Each row comes from the steps of one walk. Every step used is in the known rows, and no mark comes twice. Write the walk behind each row, first mark first.
Known rows
L-J-G: -1.68 -1.08 1.09 -0.41 -1.82 -1.74 -3.89 0.14 0.18 1.95 -0.10 1.17 -1.76 1.71 2.40 0.43 2.32 -2.33 1.19 -0.88 0.77 -1.06
H-G-W-S: 3.46 -1.09 1.43 0.99 -0.58 -1.83 0.62 0.81 0.37 0.42 2.20 -1.87 -0.34 -0.75 -3.82 -1.02 1.40 1.61 -2.89 -1.94 -0.65 1.83
V-G: -0.52 0.12 0.19 2.86 1.54 2.48 -0.21 0.86 -2.47 0.15 -2.56 1.05 -1.33 3.73 0.76 1.72 -0.71 -1.72 2.81 0.50 0.73 0.88
L-W-G: -0.11 -3.34 -1.30 -0.28 2.71 -1.41 -1.56 -0.88 -2.66 -0.19 0.01 2.61 3.73 6.16 -0.52 -2.19 -0.41 -2.20 3.19 0.90 -0.18 -0.52
F-E: 1.63 -0.12 0.86 2.91 -1.88 2.68 1.35 0.52 -0.74 1.33 0.47 1.46 -0.64 -0.83 -1.57 -0.45 0.00 -0.70 3.14 0.25 -0.81 -1.35
S-W-L: -1.26 0.32 -3.73 -2.48 1.52 -0.49 1.24 -2.74 0.86 -1.89 -0.58 -0.21 0.12 -2.32 -1.52 1.70 -1.70 0.10 -0.94 1.65 -1.33 1.28
G-W-L: 0.78 -2.06 -1.23 -2.83 0.53 -0.45 1.77 -0.01 -0.27 -2.88 -0.25 -1.76 0.44 -0.63 -2.76 1.00 -2.77 -1.23 0.06 -0.78 1.49 0.10
W-S-J-G-V: -3.06 1.38 0.98 0.34 -2.09 0.52 -1.66 -0.64 2.18 1.30 0.87 -0.17 1.92 -2.55 2.39 -0.89 -1.92 4.08 -1.83 2.57 -1.22 0.29
V-G-W: 3.20 -0.26 2.62 2.45 0.45 0.87 0.47 2.90 -2.46 -1.06 -0.16 -0.44 -0.83 4.44 -2.62 -0.24 -0.51 -0.98 1.90 -2.71 2.01 0.03
J-G: -0.75 -1.36 -0.27 0.45 -1.29 -0.14 -2.25 -1.08 -0.73 3.60 0.53 1.60 -1.34 0.20 3.18 2.12 0.64 -1.12 2.10 -0.03 1.23 -1.84
V-G-W-S-J: 1.37 1.44 -0.50 3.44 -0.41 0.24 1.57 -0.21 3.62 -0.24 0.06 -0.55 -0.30 0.00 -0.55 -0.34 1.04 2.32 -6.54 -1.43 -2.18 2.18
H-G: 3.06 -1.19 -4.76 -1.73 -0.82 1.14 -0.30 -0.15 -1.14 0.60 -0.49 1.60 -1.93 -0.15 -2.46 -1.07 0.94 -0.81 1.04 -0.59 1.19 2.39
V-G-W-S: 1.75 -0.41 3.92 3.17 0.49 -1.24 0.74 1.21 -0.31 0.23 1.17 -2.15 0.03 1.25 -2.29 0.29 0.49 1.13 -2.12 -1.34 -0.87 1.10
L-W-S-J: 1.06 1.97 -1.95 1.70 1.83 -0.31 -0.14 -0.50 4.37 1.47 0.29 -0.38 1.69 -1.21 0.00 -0.72 2.07 2.11 -5.53 0.47 -3.62 2.92
H-G-W-L: 2.17 -2.61 -3.26 -3.54 -0.30 -0.34 1.96 -0.12 -0.09 -3.92 -0.38 -1.55 -0.66 -0.53 -3.65 -0.10 -2.34 -0.71 -0.49 -1.79 1.90 0.71
L-W: 2.70 0.84 -0.54 -1.16 5.26 -0.33 -2.84 2.27 -0.80 2.35 0.20 0.15 3.02 2.53 -1.32 -0.92 1.83 -1.35 3.83 1.25 -1.10 1.45
J-G-V: -2.92 0.60 1.68 -0.82 -1.55 0.77 -2.58 0.20 -0.62 1.83 0.69 0.37 1.86 -1.59 1.92 -0.44 -2.59 2.09 2.35 2.97 0.43 -0.47
J-L-F-E: -0.47 1.04 1.60 2.01 -1.44 2.88 2.78 0.21 -0.75 0.21 -0.49 0.75 -1.98 -3.13 2.52 0.64 0.35 -0.38 3.13 0.80 0.30 -2.89
J-L: -1.75 -0.83 1.75 -0.44 -1.09 2.44 -1.21 -1.09 -1.88 1.73 -0.68 0.07 0.11 -4.56 1.17 3.35 -0.92 -1.94 4.14 0.83 1.21 -3.03
L-F: -1.58 1.67 -0.91 -1.32 3.18 0.23 1.56 0.37 -1.38 1.96 -1.25 0.99 -1.25 -0.85 3.80 1.21 1.42 -1.46 0.69 2.65 1.36 1.89
F-L: 0.11 1.72 -1.35 0.95 -1.68 1.12 -0.61 -1.01 -2.60 2.53 -0.01 0.99 -1.54 2.34 -0.72 0.28 0.36 -0.99 2.43 -0.25 -0.47 -1.74
L-J-G-W: 2.29 -1.21 3.21 0.01 -1.91 -2.10 -2.26 2.59 -0.49 0.20 1.51 -0.30 -1.29 2.97 -1.52 -1.14 1.62 -1.35 0.82 -3.59 1.96 -1.37
H-G-V: -0.26 0.64 -1.49 -2.45 -1.22 1.72 -1.16 0.99 -0.85 -0.23 0.03 0.35 1.59 -1.76 -2.02 -2.58 -2.41 2.36 1.59 2.59 0.45 2.47
S-W: 0.72 2.90 -1.67 0.74 1.53 -0.10 -0.62 -1.41 -0.30 2.19 1.03 1.83 -0.30 -0.94 -1.92 0.49 1.50 0.78 -0.02 1.41 -2.25 1.87
W-G: -1.88 -3.99 -1.27 0.31 -0.13 -0.44 -0.22 -2.42 -3.21 0.16 -0.21 3.38 2.03 3.99 -0.19 -0.68 -1.64 -2.63 1.95 1.05 0.82 -0.75

Which walk is each row?
0.46 0.62 -0.82 1.38 -1.90 1.36 4.18 0.00 1.81 -2.20 -0.25 0.14 -2.60 -1.26 2.29 -0.54 -0.06 1.03 -0.83 -0.90 0.19 -1.99
S-J-G-W-L-F-E
2.29 -0.51 2.82 0.46 -2.75 -2.02 -2.25 2.09 -0.88 0.16 1.53 -0.36 -1.96 3.95 -1.53 -1.39 1.72 -1.10 0.84 -4.25 1.70 -2.32
F-L-J-G-W
0.45 -1.91 -0.83 -1.32 0.84 0.27 2.06 0.37 -0.69 -4.11 -1.42 -1.88 -0.39 1.38 -2.06 1.26 -3.12 -1.20 0.32 -1.25 1.70 0.02
V-G-W-L
-1.99 2.23 1.03 0.80 0.92 1.06 2.63 -0.07 0.84 -0.87 -1.70 -0.75 -2.19 -2.66 5.17 1.92 1.04 0.76 -2.09 0.21 0.90 -0.60
V-G-W-S-J-L-F
-2.43 -0.14 0.68 -0.98 0.27 -0.05 -1.93 -0.07 -2.38 -0.88 0.42 1.11 4.87 3.51 -0.67 -3.64 -3.20 1.73 3.16 3.04 -0.86 -0.58
F-L-W-G-V
-0.22 1.46 -1.96 2.16 -0.27 0.38 0.85 -1.49 4.12 1.65 0.03 0.20 0.41 -2.65 0.30 0.20 1.30 1.86 -6.51 0.50 -2.92 2.75
W-S-J
-2.57 2.14 -3.23 -2.98 3.52 -0.84 3.03 -1.46 0.33 -1.23 -1.45 0.01 -1.41 -2.09 3.22 1.66 0.25 -0.09 -1.52 2.79 0.20 1.99
S-W-L-F
2.06 -0.58 3.59 1.75 0.27 -1.90 0.38 0.92 0.20 1.53 2.25 -2.09 0.84 -0.89 -2.96 0.09 0.90 1.06 -2.40 -0.95 -1.06 1.22
G-W-S
2.75 2.21 -0.97 -0.31 3.39 -0.26 -2.68 1.45 -1.53 2.18 0.36 0.03 1.61 4.52 -1.45 -1.56 1.97 -0.73 4.04 0.01 -1.65 -0.45
F-L-W
0.44 -2.04 -2.15 -2.08 -0.91 -0.76 1.40 -0.93 1.60 -2.84 -0.12 -1.41 -0.62 -0.51 -0.51 1.09 -2.24 -0.09 -2.03 -1.82 1.35 -0.95
S-J-G-W-L
-1.83 2.04 0.86 -0.23 0.62 0.53 2.38 -0.41 1.12 -0.01 -0.86 -0.73 -1.48 -4.10 4.60 1.69 1.31 0.67 -2.17 0.54 0.73 -0.59
G-W-S-J-L-F
-1.89 0.39 0.74 1.17 -1.93 2.02 0.02 -2.21 2.07 0.91 -0.47 -0.58 0.11 -6.00 1.86 2.70 -0.17 0.73 -1.69 0.22 -1.11 -1.90
W-S-J-L
5.71 -1.34 -0.95 -0.88 -1.08 0.00 0.37 2.27 -1.52 -0.73 1.23 0.10 -1.42 1.68 -4.91 -2.13 0.63 -0.35 0.68 -3.48 2.34 1.15
H-G-W
-3.95 1.34 1.34 -2.22 -1.66 -0.92 -2.94 0.06 1.02 -0.95 0.27 -0.35 1.51 -1.21 0.99 -1.42 -1.88 2.29 0.39 2.46 -0.73 0.19
S-W-L-J-G-V
-2.91 1.31 0.58 -1.52 1.57 1.28 1.30 -0.35 -1.48 1.22 -1.60 0.25 -1.49 -3.64 5.12 2.70 0.77 -1.43 2.20 2.19 1.87 -0.98
J-L-F
-3.08 -0.93 1.77 -1.46 0.58 0.47 -2.14 -0.02 -2.11 -1.19 0.20 0.72 5.43 1.15 0.00 -2.61 -3.66 1.40 3.79 3.48 -0.27 -0.98
J-L-W-G-V
1.45 1.31 -0.31 -0.77 3.18 1.12 -2.51 0.97 1.07 0.92 -0.45 -0.35 2.49 -0.80 0.60 0.11 1.26 -0.30 2.62 0.30 -1.32 -0.89
S-J-L-W
-1.55 -1.93 -2.11 1.03 0.12 -1.27 -0.07 -3.49 -2.25 -0.30 0.64 3.91 1.55 3.74 -0.95 -1.24 -0.53 -0.70 0.47 1.08 -0.97 -0.31
S-W-G
1.56 1.26 -0.79 2.40 -0.67 -0.22 1.29 -0.37 3.97 0.65 0.86 -0.52 0.36 -1.60 -1.19 -0.62 1.34 2.22 -6.79 -1.19 -2.30 2.19
G-W-S-J
0.35 -0.02 0.34 0.96 -1.44 1.09 3.80 0.34 0.36 -1.75 -0.06 -0.03 -2.34 -0.92 1.94 -0.17 -0.26 0.37 1.05 -0.59 0.70 -2.30
J-G-W-L-F-E
0.06 0.88 -1.56 2.17 -1.64 -0.90 -1.62 -1.97 3.08 2.49 0.90 0.43 -1.22 0.76 3.66 0.37 2.21 2.06 -3.27 -1.40 -1.82 -1.51
F-L-W-S-J-G
-1.06 -1.01 1.18 -2.21 0.09 -1.93 -1.16 2.14 0.38 -4.39 -1.93 -1.58 -0.65 2.83 -2.72 -1.10 0.17 -3.16 -0.37 -1.50 0.60 1.36
V-G-W-L-J
-0.91 0.41 1.91 2.35 -2.14 2.17 0.48 -1.11 1.67 -0.62 -0.72 -1.14 -0.47 -3.97 1.38 2.29 -0.35 1.06 -1.77 -1.32 -0.43 -2.34
V-G-W-S-J-L
-0.95 -1.13 0.89 -3.31 -0.13 -2.42 -1.45 1.90 0.78 -3.38 -1.08 -1.52 0.02 1.44 -3.27 -1.32 0.49 -3.18 -0.64 -1.25 0.47 1.42
G-W-L-J
-1.41 0.06 -1.30 -2.99 1.97 -1.20 2.82 -0.07 -0.12 -1.61 -1.04 -0.85 -1.79 -0.54 3.69 1.47 -0.37 -0.62 -0.88 0.53 2.43 0.19
J-G-W-L-F
1.01 -1.01 4.34 1.56 -1.18 -3.21 -1.12 0.97 1.05 1.13 2.31 -2.11 -0.23 0.15 -1.51 -0.29 2.05 0.90 -2.83 -2.09 -0.92 0.04
L-J-G-W-S
